What can hang from each mark:
K_224: K_102 K_163 K_540
K_540: K_257 K_584 K_747 K_926
K_102: K_257 K_584 K_926
K_584: K_102 K_163
K_747: K_102 K_163
K_926: K_102
K_474: K_584
K_257: K_540
K_163: K_257 K_926

Every row comes from one small tree of marks. Brackets hold a mark, then the marks that hang from it, in the order of their numbers. Every link used is in the known rows. Which tree was each row made from?
Known rows:
[K_747 K_102]: [ 0.71 -0.38  0.18  0.71 -0.20  0.20  0.66 -0.76  0.13 -0.21  0.76 -0.68
 -0.66  0.17 -0.13 -0.06 -0.67 -0.22  0.03  1.01  0.12  0.01  2.83 -1.14
 -0.86 -0.21 -0.07 -0.34 -0.50 -0.26]
[K_926 K_102]: [ 0.42 -0.39  0.35  0.12  0.11  0.26  0.49  0.66  0.10 -0.10  0.34 -0.32
 -1.55 -0.09 -0.01  1.12  0.14  0.49 -0.94 -0.36  0.14 -0.04  1.76 -1.04
 -1.04  0.92 -0.30  0.21  1.10 -0.25]
[K_224 K_163 [K_540 K_257 K_584]]: [ 0.26 -0.92 -0.16  0.83 -0.69  0.33 -1.66  0.19  0.88  2.13  1.98  3.20
  1.06 -1.82  0.49 -2.25  0.01  1.37  5.17  2.72  1.23  0.50  4.14  0.08
  0.77  0.36 -0.60  0.49 -5.06 -0.24]
[K_926 [K_102 [K_584 [K_163 [K_257 K_540]]]]]: [ 1.11 -0.03  0.92 -0.12  2.61  0.55  1.04  0.04 -1.45  0.35  0.93 -0.25
 -1.15  0.89  0.70  0.54 -0.50  0.72 -0.27 -0.33  1.85 -0.38  2.83 -3.42
 -0.28  1.40  0.45 -0.35 -1.56 -0.29]
[K_257 [K_540 [K_584 K_102 K_163] K_926]]: [-0.33  0.14  0.06  0.42  0.38  0.97 -0.99  0.23 -1.15  1.80  1.62  3.08
 -1.47  1.59  0.86 -4.04 -0.88  1.60  2.14  0.71  1.50  0.60  3.39 -1.19
  1.46  0.93  0.08 -1.09 -3.50 -0.07]
[K_224 [K_163 K_926] [K_540 K_747]]: [-0.37 -0.95 -0.24  0.05 -0.07  0.29 -1.11 -0.94  0.96  1.96  1.69  1.51
  1.95 -1.28 -0.81 -1.74 -0.17  1.65  3.36  1.58  0.99  0.05  4.53  0.64
 -2.48  0.61  0.47  1.37 -5.85 -1.03]
[K_102 K_926]: [ 0.13  0.07  0.40 -0.28  0.60 -0.15  0.42 -0.49  0.19 -0.06  0.12  0.22
  1.09  0.26  0.95  1.08  0.11 -0.60 -0.49 -0.31  1.27  0.20 -1.32 -0.35
 -0.57  0.10  0.32  1.16 -0.39  0.33]
[K_540 [K_584 K_102 [K_163 K_257]]]: [ 0.62  1.08 -1.01 -0.07  3.27  0.70  0.67 -0.46 -2.21  0.54  2.60  2.50
 -0.52  0.17  0.33 -3.53 -0.90  1.03  2.10  0.25  1.21  0.61  1.79 -2.30
  1.10  0.60  0.42 -1.49 -3.69 -0.61]
[K_474 [K_584 [K_102 [K_257 K_540] K_926]]]: [-0.31  0.21  1.63 -0.04  3.60  0.44  0.33 -2.18  0.66  0.85  0.75 -0.99
 -0.99  1.91  2.23  1.51 -0.15 -0.69 -0.22  0.93  3.20 -0.42 -0.80 -1.61
  0.17  0.50 -0.28  0.17 -2.55  0.97]
[K_257 K_540]: [ 0.22 -0.34  0.27  0.30 -1.19  0.25 -0.22 -0.12  0.06  0.41 -0.29 -0.19
 -0.45  1.37  0.28 -0.10 -0.25  0.64 -0.73 -0.10  0.35 -0.40  0.52 -0.56
  0.60 -0.06 -0.11 -0.18 -0.58  0.47]
[K_474 K_584]: [-0.77 -0.03  0.48  0.06  1.86  0.06 -0.94 -0.20  1.27  0.22  0.26 -0.71
 -0.79  0.61  0.60  1.32  0.50 -0.50  0.35  1.03  0.67 -0.26  0.45  0.18
  0.25  0.27 -0.32 -0.26 -0.48  0.26]
[K_540 K_257 [K_747 K_102]]: [ 0.78 -0.87 -0.14  0.59 -0.43  0.25 -0.65 -0.97  0.09  0.06  1.50  2.07
 -0.10 -0.18  1.43 -1.43  0.06  0.33  3.23  3.78  0.20  1.69  4.45  0.11
  1.00 -0.11  0.26 -2.04 -2.77 -1.23]
[K_474 [K_584 K_163]]: [-0.40  0.37  0.30  0.15  2.52  0.23 -0.89 -0.20  0.13  0.91  1.09 -0.15
 -0.84  0.68  0.56  0.21  0.00 -0.64  0.75  0.59  1.01  0.28  1.72 -0.83
  0.70  0.33 -0.54 -0.65 -1.70  0.27]
[K_163 [K_257 [K_540 [K_584 K_102]]] K_926]: [ 0.69  0.43 -1.33 -0.72  2.86  0.85  1.57 -0.48 -1.54  0.11  1.95  1.47
  0.33  1.84  0.14 -3.00 -0.97  2.36  0.87 -0.19  0.95 -0.23  2.07 -1.92
 -0.65  0.94  1.61 -0.08 -3.94 -0.99]
[K_102 K_257 K_926]: [ 0.51  0.45  1.24 -0.51  1.57 -0.24  1.68 -0.96 -0.34  0.03 -0.09 -0.49
  1.83  0.23  1.97  1.66 -0.12 -1.46 -0.16  0.01  2.19  0.13 -3.32 -0.75
 -0.66  0.12  0.69  1.23 -1.26  0.15]
[K_224 [K_102 K_584] [K_163 K_926] [K_540 K_747]]: [-0.33 -1.61  1.46 -0.12  1.25  0.23 -1.05 -3.15  1.16  1.95  1.79  1.75
  3.27 -1.87 -1.15 -1.42  0.07  1.73  4.85  2.60  2.58 -0.44  4.60  1.34
 -3.63  1.36  0.69  1.67 -7.05 -0.98]
[K_163 [K_257 [K_540 K_747 K_926]]]: [ 0.22 -0.39 -0.54 -0.64 -0.10  0.29 -0.33  0.00 -0.55  0.16  0.79  1.49
  0.93  1.22  0.85 -1.33 -0.43  1.52  2.36  2.35  0.45 -0.11  2.12  0.20
  0.11  0.26  1.50 -0.97 -2.71 -0.79]
[K_584 [K_102 [K_257 K_540] K_926]]: [ 0.49  0.26  1.30 -0.06  1.96  0.43  1.40 -2.15 -0.67  0.74  0.49 -0.25
 -0.33  1.49  1.82  0.23 -0.70 -0.19 -0.58 -0.02  2.82 -0.23 -1.38 -1.91
 -0.08  0.26  0.05  0.43 -2.31  0.79]
[K_926 [K_102 K_257 [K_584 K_163]]]: [ 0.72  0.40  2.18 -0.11  3.34  0.29  1.62 -0.23 -1.33  0.40  0.48 -0.58
 -0.87 -0.14  1.43  1.00 -0.18 -0.90 -0.03 -0.52  2.40  0.19  0.59 -2.77
 -0.55  1.55  0.22 -0.08 -1.24 -0.49]
[K_257 [K_540 [K_747 K_102] K_926]]: [-0.09 -1.05  0.49  0.60 -1.96  0.47 -1.05 -0.43  0.50  0.68  0.62  1.40
 -0.51  1.47  0.80 -1.59 -0.48  0.98  1.88  3.01  0.63  0.36  4.57  0.21
 -0.16  0.23  0.67 -1.11 -2.49 -0.70]
[K_257 [K_540 [K_747 K_163] K_926]]: [-0.47 -0.64  0.23  0.43 -1.77  0.29 -1.30  0.09  0.41  1.31  0.78  1.72
  0.61  1.55  0.98 -1.37 -0.69  0.83  2.44  1.81  0.92  0.35  4.31 -0.20
  0.11  0.29  0.88 -1.00 -3.01 -0.79]
[K_540 K_257 K_747]: [ 0.20 -0.54 -0.35 -0.01 -0.23  0.06 -1.24 -0.24  0.09  0.26  0.79  2.71
  0.50 -0.32  1.55 -1.43  0.63  0.52  3.12  2.86  0.10  1.69  1.80  1.19
  1.74  0.11  0.33 -1.77 -2.33 -1.02]
[K_224 K_540]: [ 0.35 -0.25  0.64  0.52 -0.69  0.09 -0.56 -0.09  0.80  1.40  0.28  0.44
  0.33 -0.65 -0.34 -0.50 -0.08  0.82  1.71  0.39  0.70 -0.45  1.72 -0.47
 -0.59  0.03 -0.57  0.75 -2.12  0.31]
[K_257 [K_540 K_926]]: [-0.33 -0.62  0.36  0.03 -1.37  0.34 -0.86  0.55  0.19  0.80 -0.19  0.71
 -0.28  1.46  0.52 -0.71 -0.43  0.98  0.73  0.81  0.43 -0.21  1.88  0.26
  0.12  0.30  0.28  0.22 -0.82  0.21]
[K_540 K_257 K_584 [K_747 K_163] [K_926 K_102]]: [-0.20 -0.79 -0.13  0.53 -0.18  0.50 -1.31  1.68  0.23  1.15  2.58  5.06
 -0.04 -0.12  2.30 -2.56  0.13  1.30  5.69  3.58  1.08  2.26  6.74 -0.28
  0.87  1.56  1.00 -1.94 -3.50 -2.34]
[K_747 [K_163 [K_926 [K_102 K_257 K_584]]]]: [ 0.48  0.23  1.21 -0.11  3.54  0.28  2.48 -0.19 -0.57  0.40  1.14 -1.02
  1.11  0.54  0.94  1.03 -0.90 -0.40  0.38 -1.25  2.08 -0.06  3.12 -3.20
 -2.72  1.54  1.36  1.00 -2.40 -1.48]

Write each row's tree:
[ 0.11  0.72 -0.43 -0.30  5.24  0.65 -0.01 -1.36 -0.98  0.71  2.33 -0.13
 -1.53  0.80  0.37 -0.73 -0.76  0.25  1.44  0.98  1.47 -0.09  2.79 -2.22
  0.36  0.44 -0.20 -1.22 -3.05  0.17] : [K_474 [K_584 K_102 [K_163 K_257]]]
[ 0.21 -0.62  0.67 -0.61  1.20  0.41 -0.04  0.10 -0.37  0.07  0.64  1.20
  0.00  1.11  1.26 -0.21 -0.04  1.46  1.97  2.15  1.46 -0.25  3.04 -1.04
 -0.46  1.35  1.61 -0.79 -2.28 -1.09] : [K_163 [K_257 [K_540 K_747 [K_926 [K_102 K_584]]]]]
[-0.20 -0.09 -0.51  0.34  1.09  0.57 -1.37 -0.68 -0.35  0.71  2.08  4.82
 -0.81 -0.22  1.88 -3.98  0.62  1.35  4.20  3.19  0.93  2.14  2.34  0.62
  2.71  0.77  0.17 -2.91 -4.10 -1.29] : [K_540 K_257 [K_584 K_102] K_747]
[ 0.49  0.11 -0.72  0.19  0.34  0.35  0.53  0.76 -0.68  0.73  1.83  1.51
  1.58  1.42  0.79 -1.43 -1.37  0.99  2.88  1.01  1.13 -0.29  3.81 -2.10
  0.02  0.28  1.49 -0.48 -3.16 -0.92] : [K_747 [K_163 [K_257 [K_540 K_584 K_926]]]]
[ 0.64  0.09  2.15  0.45  2.29  0.08  1.81 -1.66 -0.26 -0.28  0.11 -1.35
  0.23  0.10  1.35  0.68 -0.55 -1.52  0.70  1.34  2.05 -0.19  0.50 -1.93
 -0.64  0.36  0.65 -0.23 -1.78 -0.51] : [K_747 [K_102 K_257 K_584]]
[-0.35  0.70  0.90 -0.09  2.01  0.28  0.42 -1.57 -0.44  0.53  1.46  3.08
  0.69  0.20  2.44 -2.13  0.38 -0.15  1.99  1.63  2.75  1.24 -1.72 -0.14
  0.84  0.87  0.84 -1.23 -4.06 -0.90] : [K_540 [K_584 [K_102 K_257 K_926]] K_747]
[-0.02 -0.82 -0.23  0.00  0.39  0.31 -0.37 -0.55  0.76  1.96  1.47  0.38
  1.58 -1.18 -1.21 -1.01 -0.64  1.45  2.34  0.25  0.85 -0.57  4.29 -0.26
 -2.87  0.51  0.11  2.49 -4.47 -0.35] : [K_224 [K_163 K_926] K_540]
[-0.56 -0.32  0.26  0.26 -1.45  0.44 -1.01  1.24  0.18  0.87  0.24  2.46
 -0.11  1.42  0.97 -2.11 -0.10  1.21  1.65  1.12  0.74  0.16  1.33  0.33
  1.05  0.70  0.58 -0.30 -1.64 -0.22] : [K_257 [K_540 K_584 K_926]]
[ 0.39  0.03  2.32 -0.16  2.64  0.13  1.64 -0.29 -0.30 -0.16 -0.22 -1.09
 -0.75 -0.15  1.52  1.87  0.27 -0.79 -0.36 -0.06  2.08 -0.26 -0.59 -1.94
 -0.91  1.48  0.37  0.25 -0.12 -0.49] : [K_926 [K_102 K_257 K_584]]
[ 0.64 -0.06  0.52  0.96 -0.92  0.54 -0.36 -0.74 -0.49  1.02  1.75  2.87
  0.45  1.60  1.65 -2.51 -0.39  0.36  1.24  1.71  2.19  1.24  2.86 -1.56
  1.12  0.43  0.57 -1.45 -4.56 -0.64] : [K_257 [K_540 [K_584 K_163] [K_747 [K_102 K_926]]]]
[ 1.14 -0.04 -1.12 -1.17  3.08  0.45  2.37  0.54 -1.19 -0.78  1.51 -0.41
  0.33  0.48 -0.42  0.21 -0.59  1.60 -0.28 -0.74 -0.02 -0.28  2.82 -1.88
 -2.97  1.26  1.54  1.01 -1.06 -1.45] : [K_163 K_257 [K_926 K_102]]
[ 0.93  0.33  0.80  0.77  0.92  0.58  0.61 -0.71 -0.52  1.98  2.50  2.87
  1.46 -0.22  0.90 -3.95 -0.69  0.81  4.11  1.78  2.12  1.17  4.41 -1.61
 -1.07  0.87  0.74 -0.55 -7.33 -1.76] : [K_224 [K_540 [K_584 [K_163 K_926]] [K_747 [K_102 K_257]]]]
[ 0.73  0.14 -0.40 -0.37  2.23  0.60  1.17  0.64 -1.53  0.63  1.54  0.45
 -0.80  0.44 -0.36 -1.01 -0.68  0.88 -0.44 -1.59  0.40  0.70  3.70 -2.01
 -1.95  1.27  0.37  0.66 -1.70 -0.96] : [K_584 [K_163 [K_926 K_102]]]
[ 0.33 -1.57  0.20  0.00  0.10  0.35 -0.29 -2.16  0.81  1.89  2.04  0.67
  2.72 -1.70 -2.16 -0.93 -0.72  2.05  3.54  1.22  1.33 -0.98  4.75  0.93
 -4.27  0.66 -0.10  2.71 -5.23 -0.24] : [K_224 K_102 [K_163 K_926] K_540]
[ 1.04  0.05 -1.22 -0.95  1.83  0.44  1.68 -0.19 -1.23 -0.26  0.95 -0.23
  1.40  1.75 -0.11 -0.87 -0.95  1.67 -0.01 -0.52  0.21 -0.61  1.71 -1.34
 -1.53  0.39  1.65  0.73 -2.56 -0.80] : [K_163 [K_257 K_540] K_926]
[ 0.26 -1.14  0.08  0.17  0.46  0.53 -0.01 -0.03  0.77  1.86  1.78  0.05
  0.31 -1.23 -1.24 -0.16 -0.53  1.87  1.60 -0.01  0.91 -0.63  5.70 -1.15
 -3.69  1.23 -0.14  2.64 -3.56 -0.53] : [K_224 [K_163 [K_926 K_102]] K_540]
[ 0.13 -1.03 -0.82  0.18 -0.59  0.54 -0.62 -0.59 -0.17  0.50  2.35  2.18
  1.02  0.25  0.40 -2.08 -0.94  1.44  3.70  3.85  1.13 -0.14  5.23 -0.31
 -0.43  0.39  1.36 -0.77 -4.73 -1.17] : [K_224 [K_163 [K_257 [K_540 K_584 [K_747 K_102] K_926]]]]
[ 0.96  0.51  1.02 -0.55  3.44  0.14  1.04 -1.15 -1.52  0.42  0.73  0.32
  1.62  1.23  1.74  0.46 -0.56 -0.46  0.30 -0.26  3.13 -0.08 -0.22 -3.01
  0.19  0.66  1.23  0.56 -3.39  0.26] : [K_102 [K_584 [K_163 [K_257 K_540]]] K_926]
[ 0.38 -0.41 -0.55  0.50 -0.12  0.07 -0.89 -0.41  0.01  0.77  1.56  2.48
  1.13 -0.14  1.58 -1.24 -0.15  0.16  3.92  2.57  0.63  1.64  4.19 -0.25
  1.33 -0.06  0.54 -1.96 -3.36 -1.33] : [K_540 K_257 [K_747 K_163]]
[ 1.19  0.11  0.80  1.08  0.82  0.13  2.25 -1.27 -0.44  0.28  1.52 -1.53
  0.94  0.42  0.82  0.62 -1.75 -1.45  1.19  0.84  1.49 -0.08  3.69 -3.13
 -1.33 -0.39  0.45 -0.40 -2.38 -0.74] : [K_747 [K_102 K_257] K_163]
[ 0.99  0.50 -1.23 -0.03  2.28  0.63  1.09 -0.44 -1.80  0.15  3.17  3.11
  1.40  0.49  0.50 -4.12 -0.81  1.06  3.05  1.76  0.89  1.47  4.65 -1.70
 -0.64  0.82  1.95 -1.64 -5.84 -2.46] : [K_540 [K_584 [K_163 K_257 K_926]] [K_747 K_102]]
[ 0.72  0.00  0.26  0.15  2.75  0.44 -0.11 -1.59 -0.16  0.62  2.18  0.25
  0.29  1.89  1.66  0.23 -0.58 -0.25  1.38  2.47  2.46  0.26  3.69 -2.32
  0.09  0.21  0.65 -1.05 -4.49 -0.23] : [K_474 [K_584 [K_163 [K_257 [K_540 [K_747 [K_102 K_926]]]]]]]
[ 0.34 -0.10  0.72 -0.68  3.08  0.43  0.46  0.86 -1.23  0.34  1.17  0.92
 -0.64 -0.07  0.69 -0.16 -0.47  0.58  1.94  0.86  1.46  0.11  3.66 -2.03
 -1.08  1.69  1.08  0.13 -1.42 -0.87] : [K_540 [K_926 [K_102 [K_584 [K_163 K_257]]]]]
[-0.12  0.09  0.11 -0.30  3.79  0.60  0.11  0.39 -0.08  0.75  1.66 -0.35
 -1.32  1.01  0.22  0.43 -0.10  0.32 -0.09 -0.39  0.97  0.42  3.78 -1.67
 -1.47  1.48 -0.02  0.40 -1.92 -0.57] : [K_474 [K_584 [K_163 [K_926 K_102]]]]
[-0.07 -0.18 -0.46  0.25 -0.37  0.18 -1.46  0.46  0.02  0.31  1.30  4.59
  0.74 -0.35  2.02 -2.97  0.99  0.81  4.11  3.23  0.45  2.12  1.27  1.30
  2.71  0.55  0.59 -2.36 -3.32 -1.48] : [K_540 K_257 K_584 K_747]
[ 1.12  0.86 -0.70 -0.62  4.22  0.52  1.26 -1.70 -2.33  0.55  2.43  0.88
  0.24  0.42  0.67 -1.21 -1.23  0.29  0.81 -0.30  2.07  0.37  1.53 -3.04
 -0.33  0.26  0.44 -0.02 -3.34  0.15] : [K_584 [K_102 K_926] [K_163 K_257]]
[ 0.75  0.64  0.99  0.54  1.08  0.27  0.98 -1.08 -1.05  0.65  2.16  2.84
  1.45  0.25  2.35 -2.24 -0.34 -1.05  2.41  2.18  2.79  1.77  0.93 -1.51
  0.44  0.58  1.03 -1.38 -5.08 -1.39] : [K_540 [K_584 K_163] [K_747 [K_102 K_257 K_926]]]
[ 1.15 -0.04 -0.97 -0.71  1.88  0.77  2.00  1.02 -1.15 -0.26  1.71  0.95
  0.13  1.71  0.27 -1.16 -0.56  2.42 -0.02 -0.64  0.65 -0.30  2.91 -2.31
 -1.62  1.58  1.64  0.51 -2.31 -1.42] : [K_163 [K_257 [K_540 K_584]] [K_926 K_102]]
[ 1.32 -0.25  1.52  0.52  0.18  0.19  2.02 -1.69 -0.19  0.14  0.43 -1.18
  0.77  1.54  1.85  1.26 -0.97 -1.02 -0.63  0.89  2.42 -0.22  0.32 -2.23
 -0.98 -0.17  0.43  0.74 -1.97  0.26] : [K_747 [K_102 [K_257 K_540] K_926]]
[ 0.80 -0.59 -0.27 -0.53  0.40  0.51  0.63  0.80 -0.67  0.00  0.80  0.20
 -0.61  1.30  0.41  0.24 -0.74  1.74  0.82  0.91  0.45 -0.70  3.21 -1.51
 -0.92  0.79  0.92  0.13 -0.66 -0.40] : [K_163 [K_257 [K_540 [K_926 K_102]]]]
[ 1.04  0.48 -0.44 -0.40  2.85  0.69  0.55 -2.10 -2.10  0.97  2.38  1.64
  0.09  1.44  1.21 -2.03 -1.06  0.99  1.03  0.67  2.50  0.51  2.16 -2.74
  0.41  0.29  0.68 -1.07 -4.83  0.04] : [K_584 [K_102 K_926] [K_163 [K_257 [K_540 K_747]]]]
[ 0.64 -0.45  1.36  0.13 -0.33  0.34  0.91 -0.22 -0.16  0.31  0.17 -0.10
 -1.07  0.95  1.44  0.93  0.06  0.40 -0.44  0.83  1.39 -0.02  0.84 -1.11
 -0.30  0.94  0.22 -0.81 -1.00 -0.59] : [K_926 [K_102 [K_257 [K_540 K_747]]]]
[-0.17 -0.01 -0.39  0.55 -0.66  0.47 -0.20  0.14 -0.01  1.04  1.49  2.61
  1.47  1.84  0.87 -2.85 -0.40  1.27  1.66  0.56  1.18  0.74  3.31 -0.83
  0.19  0.76  1.43 -1.09 -4.57 -1.52] : [K_257 [K_540 K_584 [K_747 [K_163 K_926]]]]
[-0.26 -0.53  0.14  0.83 -0.99  0.26 -1.31  0.00  1.05  1.97  1.46  1.94
  1.03 -1.61 -0.49 -1.71 -0.10  1.10  3.34  1.42  1.31 -0.37  2.92 -0.11
 -0.46  0.39 -0.49  1.07 -4.25  0.00] : [K_224 K_163 [K_540 K_584]]
[ 0.37  0.25  0.69 -0.55  2.65  0.37  0.12 -0.15 -1.60  0.73  0.71  0.83
  0.60  1.01  0.97 -1.17 -0.82  0.38  2.02  0.64  1.89 -0.20  2.18 -1.98
  0.51  0.83  1.21 -0.30 -3.17 -0.30] : [K_102 [K_584 [K_163 [K_257 [K_540 K_926]]]]]
[ 0.57 -0.41  1.30  0.60 -0.68  0.22  0.69 -2.08 -0.23  0.89  1.49  1.69
  2.43  0.69  0.90 -1.25 -0.53  0.43  3.04  2.16  2.46  0.01  0.95  0.11
 -0.27  0.42  0.67 -1.25 -4.32 -0.83] : [K_224 [K_102 [K_257 [K_540 K_584 [K_747 K_163]]]]]
[-0.61  0.40  1.11 -0.05  3.99  0.39  0.17 -1.68  0.41  0.59  0.88 -0.98
 -1.69  0.71  1.24  0.66 -0.08 -0.65  0.70  1.13  1.88 -0.30 -0.11 -0.89
  0.19  0.50 -0.47 -0.66 -1.90  0.37] : [K_474 [K_584 [K_102 K_257]]]
[-0.38 -1.14  1.16 -0.32  1.14  0.34 -1.58  0.59  0.37  0.55  0.77  3.30
 -0.69 -0.41  2.29 -0.84  0.89  0.91  4.27  3.62  1.26  1.71  4.37  0.63
  0.55  1.78  0.87 -1.30 -2.08 -1.61] : [K_540 K_257 K_747 [K_926 [K_102 K_584]]]
[ 0.29  1.18  0.38  0.25  2.81  0.63  0.91 -0.69 -1.91  1.13  1.93  2.12
 -0.69  0.12  1.14 -3.14 -0.69 -0.02  1.76  0.02  2.00  0.88  0.18 -1.94
  1.35  0.69 -0.08 -1.33 -3.63 -0.38] : [K_540 [K_584 [K_102 K_257] K_163]]
[ 0.74  0.12  1.45 -0.21  0.51 -0.03  1.46 -1.03 -0.31  0.32 -0.31 -0.56
  1.49  1.50  2.26  1.49 -0.38 -0.88 -0.83 -0.09  2.56 -0.27 -2.77 -1.24
 -0.20  0.07  0.53  1.11 -1.62  0.58] : [K_102 [K_257 K_540] K_926]
[ 0.50 -0.15  1.70 -0.54  2.89  0.49  2.14 -0.32 -0.58  0.17  0.06 -0.93
 -0.13  1.35  1.20  0.85 -0.21  0.46 -0.97 -0.89  2.03 -0.35  0.97 -2.12
 -2.01  1.85  1.15  1.10 -1.83 -0.89] : [K_163 [K_926 [K_102 [K_257 K_540] K_584]]]
